Each row was made from one walk, in order. Every step used is in the known rows, and no mark comes twice. Write each row's walk.
Known rows:
fito -> fepu: [ 24 -24   8 -27  -9  11  -1 -16  18   7 -24  16  -3  20  35  14 -17  -1
 -10  13  -9  10  10  26  -2 -11 -22   7  -7  -9  10 -11 -10 -18  12 -16
  -3]
zesozan -> gazumuz -> govil -> sepot: [-10  -5  -5   6  16   9  -9   8 -26  21 -27  22   9  -5  10  18 -17 -14
  10  12 -18   2   0  21   6   7  -6  -2  10 -15  13  37   0  40   3  -4
   5]
kegu -> mefikuv: [  4 -20 -10   0 -12   0  -6 -15  -6 -18 -16  17 -28  23   5   3 -21 -20
   0  22 -23  -4  -2  -5  26 -13 -24  13   6 -22   7 -23  -8  -3   7 -26
  -2]
sepot -> dogeg: [-13   2 -12  10 -15  -1   4  -5  -4   6 -28  15  -8  10  10   4  -9 -14
   8   5  -2  16  19  -1   9  18 -35 -29 -15 -12  -4 -29 -35  -6   3  -1
  -2]
sepot -> govil -> gazumuz -> nira: [  8  20 -18   2  16  29  -5 -14 -27   4  -6  -5   1   1   4  34  -1 -27
   3  13   0 -16  22  10 -10 -15  -5  -4 -11 -19 -13   6 -12   1   5  -8
  -3]
lizel -> gazumuz -> govil -> sepot -> dogeg: [-15  -1 -21  11  -8   9   1  11 -21  26 -25  16  12 -12  14  14  -4  -9
  11   8 -13   7  14   2   9  24 -21 -30  -4 -25  17  -2 -24  32  -2   9
  -7]
mefikuv -> kegu -> nelet -> lizel -> gazumuz -> nira -> fepu -> fito: [ -7   7  -3  -5   9  10  -9  -7  10   7  -4  16   3  11  18  24 -12  -8
  -5   1  12 -14   4   9 -23   7  13  11   0 -34 -37   1 -12 -18  14   9
  -5]
mefikuv -> kegu -> nelet -> lizel: [-18  27  19 -10  -4   0   7 -16  -6  17 -36  -7  -5  17  -4  30   8  22
   4  -8  12  17   7  -9  11 -10   6  12  -7  -3 -16   9 -16 -18 -20  16
 -13]
gazumuz -> lizel -> nelet: [ 21  -9   4 -10   3   4 -11 -35  -7  25 -29   8 -23  -8  10  26  22   6
  -9  11   3  -2   3  -1  17   4 -28  -1  -5 -12  -2  -3  -1 -12  -8  -1
  -7]
vipem -> sepot -> govil -> gazumuz -> nira: [  2  22 -14   0  13  27  -5 -13 -26   4 -10  -4   5   4   5  34  -7 -38
   7  14  -1 -21  15   7  -9 -19 -12  -7 -10 -19 -14   9 -21  12   4  -5
  -5]
gazumuz -> nira: [  5  24 -15  15   7  16 -22 -21 -13  -9 -17   4  -7  14   7  19  -7 -26
  -1   6   2  -4  15  10  -6  -8 -13  10  -7  -3 -22 -10 -22  -1   7 -21
   8]
fito -> fepu -> nira -> gazumuz: [ -7  -6  12 -20  -9 -19  12 -27   3  22  -5 -11  -2  34  19  30  18 -11
   2  20  -8  10  14  21   5 -14 -25   3  -9 -15 -13  -2   2 -13  -3   5
   9]
sepot -> govil: [ 27   7  -7  -4   8  21  26 -13 -20  -4 -28   8  -1  -7  -3  19  -2 -10
 -22  16 -18  -3   2   4   8  12 -19 -10 -15 -24  11   5  -3   1   6 -12
  10]
fito -> fepu -> nira -> gazumuz -> zesozan: [ 11  -8   4 -12 -26 -29  13   5  11  20   3   9   6  47  17  12 -10 -24
  -1  18   2  15  21  13   3 -16 -15  10  -6 -22 -32  -9   7 -25   8  14
  -7]
govil -> gazumuz -> zesozan: [ 11  -5   2 -12 -16 -15   6  23   5  14   4  21  13  30  13   7 -39 -36
   4  12   4   2  18   8  12 -22  -5  -9  -9 -32 -25  -7  -3 -24  11  19
 -29]
mefikuv -> kegu -> nelet: [ -8  16   9  -6 -19 -12   5 -24 -10   6 -27  15 -11   2  -5  17   6  -2
   2  -2  18  17   0   5   0 -17 -18  10  -8 -24 -16  -4  -4 -19 -25   1
 -11]
gazumuz -> nira -> fepu -> fito: [  5  -3 -10  -1  11  12 -15 -11  13  -7  -6  29  -2  11  22  11 -29 -26
  -7   5   1 -18   3  18 -13  15   2   9   3 -27 -39  -6 -17 -15  24  -4
   1]
nira -> gazumuz: [-10  -1  10 -12   5 -34  12  -9  -4   9 -10   6   1  24 -10  13   4 -12
   7  15  -1  11  12  25  16  -9 -14 -15  -6 -20  -4   4   2   7  -4   3
   9]
fepu -> nira -> gazumuz -> lizel -> nelet -> kegu: [  0  17  27   6  13 -19   1 -26   3  18  -9   4  -3   7  27  25  23   7
  10  11  19   9 -13  16   0  -3 -11   5 -21  -6  -2  -8  -7 -18 -16  -5
   0]
mefikuv -> kegu -> nelet -> lizel -> gazumuz -> nira -> fepu: [  1  15  -9  -3  -6   1  -1 -15  -2   4   6 -16 -12  12  27  26  -3  -6
   5 -10  16   5   8  14  -4 -10  13  14  -9 -47 -27 -20  -9   1  -1  -5
 -14]
fito -> fepu -> nira -> gazumuz -> govil: [  1   6  -2  -3   1 -12  -5 -13 -19  16   2  -3  -2  13  20  24  14   4
   6  10 -21  10   7  19   0  24 -19  12  -8 -18 -11  16 -15   9  -3  -5
   7]
nira -> gazumuz -> govil: [ -1   9  -4   4  11 -21  -5   0 -23   6   0   8  -1   6  -1  14   3   4
  10   6 -17  10   7  22   7  28 -11  -1  -4 -22  -4  21 -13  22  -4  -7
   6]
kegu -> nelet: [  9   7   6 -18 -18 -12   1 -27 -12   1 -39  24 -21   2  -6  21  -1   1
  -5  11  14  14  -1  16  18 -15 -23   1   3 -21 -14  -4   0 -12 -24  -3
 -17]
kegu -> nelet -> lizel -> gazumuz -> zesozan: [ 15   5   7 -15 -19 -19   9  24   5  19  -6  12  13  33   8  22 -16  -7
 -12  12  11  11  14  -2  11 -19   3  -3  -5 -35 -15  -7   5 -21   4  22
 -26]
zesozan -> gazumuz: [-20  -8  18  -2  17 -16  -1  -2  -7  -1 -17  11 -26  37   5  13 -17 -20
   2  17   4  16  13  21  -7 -12 -23 -15  -6 -12  -9   5  -1 -13  16 -22
  17]
zesozan -> gazumuz -> nira: [-12  14  -6  15  19   7 -21 -13 -18  -8 -13   1 -23  30   4  22  -5 -26
   5  12   9   5  24  19 -24 -15 -15   4  -4  -3 -26   2 -11  -4  14 -29
  20]
govil -> gazumuz -> lizel: [-16  -6   0  -4   9  20 -19 -10 -18  27 -16  -2 -17  11  17  24  -5  10
   2   3   4  -6  13   2   7  -4  -5   8 -15   5   8   7  -8  -9  -6   6
 -18]

Write each row's walk:
[  6 -12   4   6   1  -5  -5 -18  -2  -8 -11  18 -28  15  16   9  -2   1
  10  19  -4  -1 -12  -1  14 -12 -16  20  -1 -17  13 -23  -6  -9  -6 -29
  -5]  gazumuz -> lizel -> nelet -> kegu -> mefikuv
[  6  10   8  -9 -19 -19  12  25   6  21  -1   7  18  33   8  20 -13  -7
  -7   7  13  12  14  -7   2 -19   5   1 -10 -36 -17  -7   3 -23   4  24
 -23]  mefikuv -> kegu -> nelet -> lizel -> gazumuz -> zesozan
[ -9   2  -9   4   5   4  -3  -3 -26  29 -20  11  20  -7  11  24   1 -15
  11  13 -23  -3  -3  18  17   8  -7   3   7 -17   7  33   0  43  -7  12
   2]  fepu -> nira -> gazumuz -> govil -> sepot
[-11  19  18 -18  -1  -6   9   0  -6  24 -11 -10  12  14   6  40  14  13
 -10   8   8   5   3  -6   8 -19   2 -11 -14 -33   9   1  -3 -10  -8  20
 -16]  mefikuv -> kegu -> nelet -> lizel -> gazumuz
[  0   2  -5  -6  16  14 -12  -5  12   3  -3  18   4  15  23  21 -20 -14
  -9   6   2 -20   4  11 -13  12  12   5   1 -30 -33  -2 -15 -14  24   6
  -2]  nelet -> lizel -> gazumuz -> nira -> fepu -> fito
[  8   1   1 -20  10  15  22  -3 -21  15  -8   2   8  -5   6  31 -11 -21
  -1  18  -9 -14  10   9  13 -13 -11 -26 -17 -35   7  12  -2  -5   3  10
 -15]  sepot -> govil -> gazumuz
[  1 -14   6   1   3  -5  -5 -15  -5  -2  -6  15 -24  13  18  14  -2  -2
  15  22  -2  -5  -9   0  13 -19 -13  15  -2 -22  14 -18  -4 -11  -7 -22
 -13]  govil -> gazumuz -> lizel -> nelet -> kegu -> mefikuv
[  5  -3  -9  -4  13  10 -13  -6  13  -2   1  25   3  11  24  16 -24 -24
 -10   9   1 -20   1  17 -15  11   3   2   1 -36 -32  -7 -11 -13  25  -1
  -1]  lizel -> gazumuz -> nira -> fepu -> fito
[  2   1 -11   6   8  17  -9   3 -23  20 -29  24  20 -16  13  14 -18 -15
   5   8 -23  -5  -6  16  18  12  -4   1   7 -16  15  29  -7  42  -2   2
  -3]  gazumuz -> govil -> sepot
[ -2  15  16 -23   0  -6   7  -3  -7  21 -16  -7   7  15   6  43  10  14
 -13  13   5   3   3   0  17 -17   0 -16  -8 -32  11   1   0  -7  -8  18
 -18]  kegu -> nelet -> lizel -> gazumuz
[  9  -2   7 -14 -22  17  -2 -40   9  15 -15  -9  -6  26  51  30   1 -19
 -14  16 -18   3   0   4   3 -10 -37  20 -16  -3 -18 -19 -17 -37  10  -4
   1]  fito -> fepu -> nira
[ -1   6  -6  -6   6  13  -4   6 -27  32 -29  14  23 -17   9  33  -2   5
   2  11 -14  -3  -5  12  18   3   4  -2  10 -26  22  36   4  43 -11  15
 -15]  kegu -> nelet -> lizel -> gazumuz -> govil -> sepot
[ 21 -11   1 -19   9  13   0 -30 -18  35 -23   1 -17 -17   8  36  25   5
  -7  16   2 -11   8  -2  14  -1 -24 -11  -8 -22   4   8   6 -10  -9   9
 -15]  sepot -> govil -> gazumuz -> lizel -> nelet
[-18  -7 -20   4 -14  10   5  -2 -17  33 -26   7   7  -2  23  18   7  -5
  18  10 -14  12  20   9   2  22 -27 -16  -3 -14   7   1 -22  24  -5  10
  -1]  fito -> fepu -> nira -> gazumuz -> govil -> sepot -> dogeg
[  3  20   1   0  15   0 -10  10 -21  14   0  -3  11   2  16  29   1  15
  -5   4 -20   1   0   1   8  26   0  -3 -11 -27   8  16 -21  15   4   2
  -7]  nelet -> lizel -> gazumuz -> govil
[  8  -4 -13  -7  17  21  -4  -8   4   0  -3  24   1   3  20  19 -25 -25
  -6   8  -1 -25   5  17 -16  13   5   1   0 -35 -34   4 -11 -13  23   1
  -2]  sepot -> govil -> gazumuz -> nira -> fepu -> fito
[  0 -14   6   2   3 -16  -2 -16  -5  -4  -7  14 -27  19   9  12   6   2
  15  23  -2   2  -8   5  14 -15 -14  18   0 -19  14 -18   1  -4 -10 -26
  -2]  nira -> gazumuz -> lizel -> nelet -> kegu -> mefikuv
[  1  31  -7   0   8  13 -15 -13 -17   8 -13 -11   0  14   5  44  14  -2
  -6   9  11  -4  17   4  -6 -20   1   2  -5 -17 -12  -2 -10   1  -2  -2
  -5]  kegu -> nelet -> lizel -> gazumuz -> nira
[-27   9 -16  11 -10   9   6  10 -24  35 -30   7  13 -11   9  22   9   7
  17   0  -2  13  16  -6   2  19 -12 -20  -4 -23  12   6 -24  26 -13  19
 -11]  mefikuv -> kegu -> nelet -> lizel -> gazumuz -> govil -> sepot -> dogeg
[  9 -14   2   0   6   2   5 -15 -13  -2  -8  13 -24   6  13  18   3   1
  10  25  -6  -7  -9  -1  11 -14 -12  13  -5 -25  19 -13   1  -7  -8 -24
  -9]  sepot -> govil -> gazumuz -> lizel -> nelet -> kegu -> mefikuv
[  1   3  -5 -11  10  10 -11  -9   9   4  -8  20  -2  11  18  26 -15  -7
  -9   5  10 -16   4  14 -13   8  11   7   6 -32 -36   0 -10 -15  13   7
  -9]  kegu -> nelet -> lizel -> gazumuz -> nira -> fepu -> fito
[-16   8  10  -8  -6 -28  11 -26  -6  16  -4 -11  -2  31   6  26  17 -21
   5  18  -7   7   8  13  15 -10 -26  -4 -11 -15 -20  -2  -2  -9  -6  10
  12]  fepu -> nira -> gazumuz
[ -1  30  -8   6  14  17 -17  -9 -13   7  -7 -14   6  18   9  39   8  -9
  -6   9   4  -9  18   2  -6 -15   2   1 -10 -14  -9  -4 -16   2   7  -4
   1]  nelet -> lizel -> gazumuz -> nira
[  2  -2  -8 -10  16  20  -3  -6   6  -1  -4  25   6   6  19  19 -30 -35
  -1  11  -1 -29  -1  13 -16   9  -1  -2   1 -36 -35   6 -19  -2  22   3
  -5]  vipem -> sepot -> govil -> gazumuz -> nira -> fepu -> fito
[ -6  17  -3   6   4 -17  -6 -12 -25  12   3  -3  -2  10  11  22  13  -2
   7   8 -21   6   4  14   6  27 -19   7  -9 -18 -17  17 -17  12  -5  -1
   9]  fepu -> nira -> gazumuz -> govil
[ 13  17  29   2  14 -20   6 -16  11   1 -12  23   9   0  23  16   1  -9
   8  11  15   9 -18  20   5  -7 -13 -10 -19 -22  -1 -14 -14 -18  -8 -11
  -2]  lizel -> nelet -> kegu
[  5   1   3  -4 -24 -34  12   7   6  15   4   8   7  45   8  11 -11 -30
   0  16   3  13  17   8   9 -13 -15   6  -7 -23 -37  -9   4 -22   6  17
  -5]  fepu -> nira -> gazumuz -> zesozan
[ 20  -2   1  -7 -18 -21   5  27   9  11   5  20  17  31  14  10 -28 -27
 -14  16   2   6  11   4   8 -15  -8 -10 -11 -40 -10 -17   4 -18  16  12
 -18]  lizel -> gazumuz -> zesozan
[ 12   6 -17   3  -5   4  -7 -21   2 -10   0  -2 -19  11  31  10 -22 -23
   5  -6   5   1   6  22   4   0   1  13  -7 -36 -33 -27 -17   5  10 -20
  -6]  gazumuz -> nira -> fepu
[ 13   5   6  -9 -14 -16   9  28   9  17  -1   9  19  37  12  17 -22 -13
 -12  11   3   7  14  -4  10 -15   4  -6 -10 -32 -13 -10   0 -20  15  21
 -20]  nelet -> lizel -> gazumuz -> zesozan
[ -6  -5  -6  -5  14  30  -5 -11 -27  27 -20  -5 -18   1  11  28   2  15
  -6   7  -2  -9  13  -1   2   4  -2   6 -17   0  16  14  -1  -4  -7   3
 -13]  sepot -> govil -> gazumuz -> lizel
[  4  21   1  -5   8  -2  -9   5 -25  16  -6   0   4  -1  10  33   8  22
  -5   4 -12   4   1   4   8  21  -1  -1  -6 -30   5  18 -15  14  -7   4
 -13]  kegu -> nelet -> lizel -> gazumuz -> govil
[-18  -7   1   2   9  -4 -12 -14 -16  22 -21  -3 -23  21   0  18  13  21
   0   5   5   8  15  11   5   6  -6  14  -9  10   8   8   3   5 -12  -2
   4]  nira -> gazumuz -> lizel
[-11  -3  -2  -8  11  30  -5  -8 -27  26 -22  -4 -13   3  11  29  -3   4
  -1   9  -2 -14   6  -5   3  -1 -10   3 -17   0  15  16 -10   6  -8   6
 -16]  vipem -> sepot -> govil -> gazumuz -> lizel
[ 10  -7   6 -13   1  -8  -5 -41 -11  35 -20  -6 -23   1   9  34  39   5
  -4  16   3   0   8   2  16   0 -31   1  -5 -13 -10   1   6 -12 -14   8
  -1]  fepu -> nira -> gazumuz -> lizel -> nelet
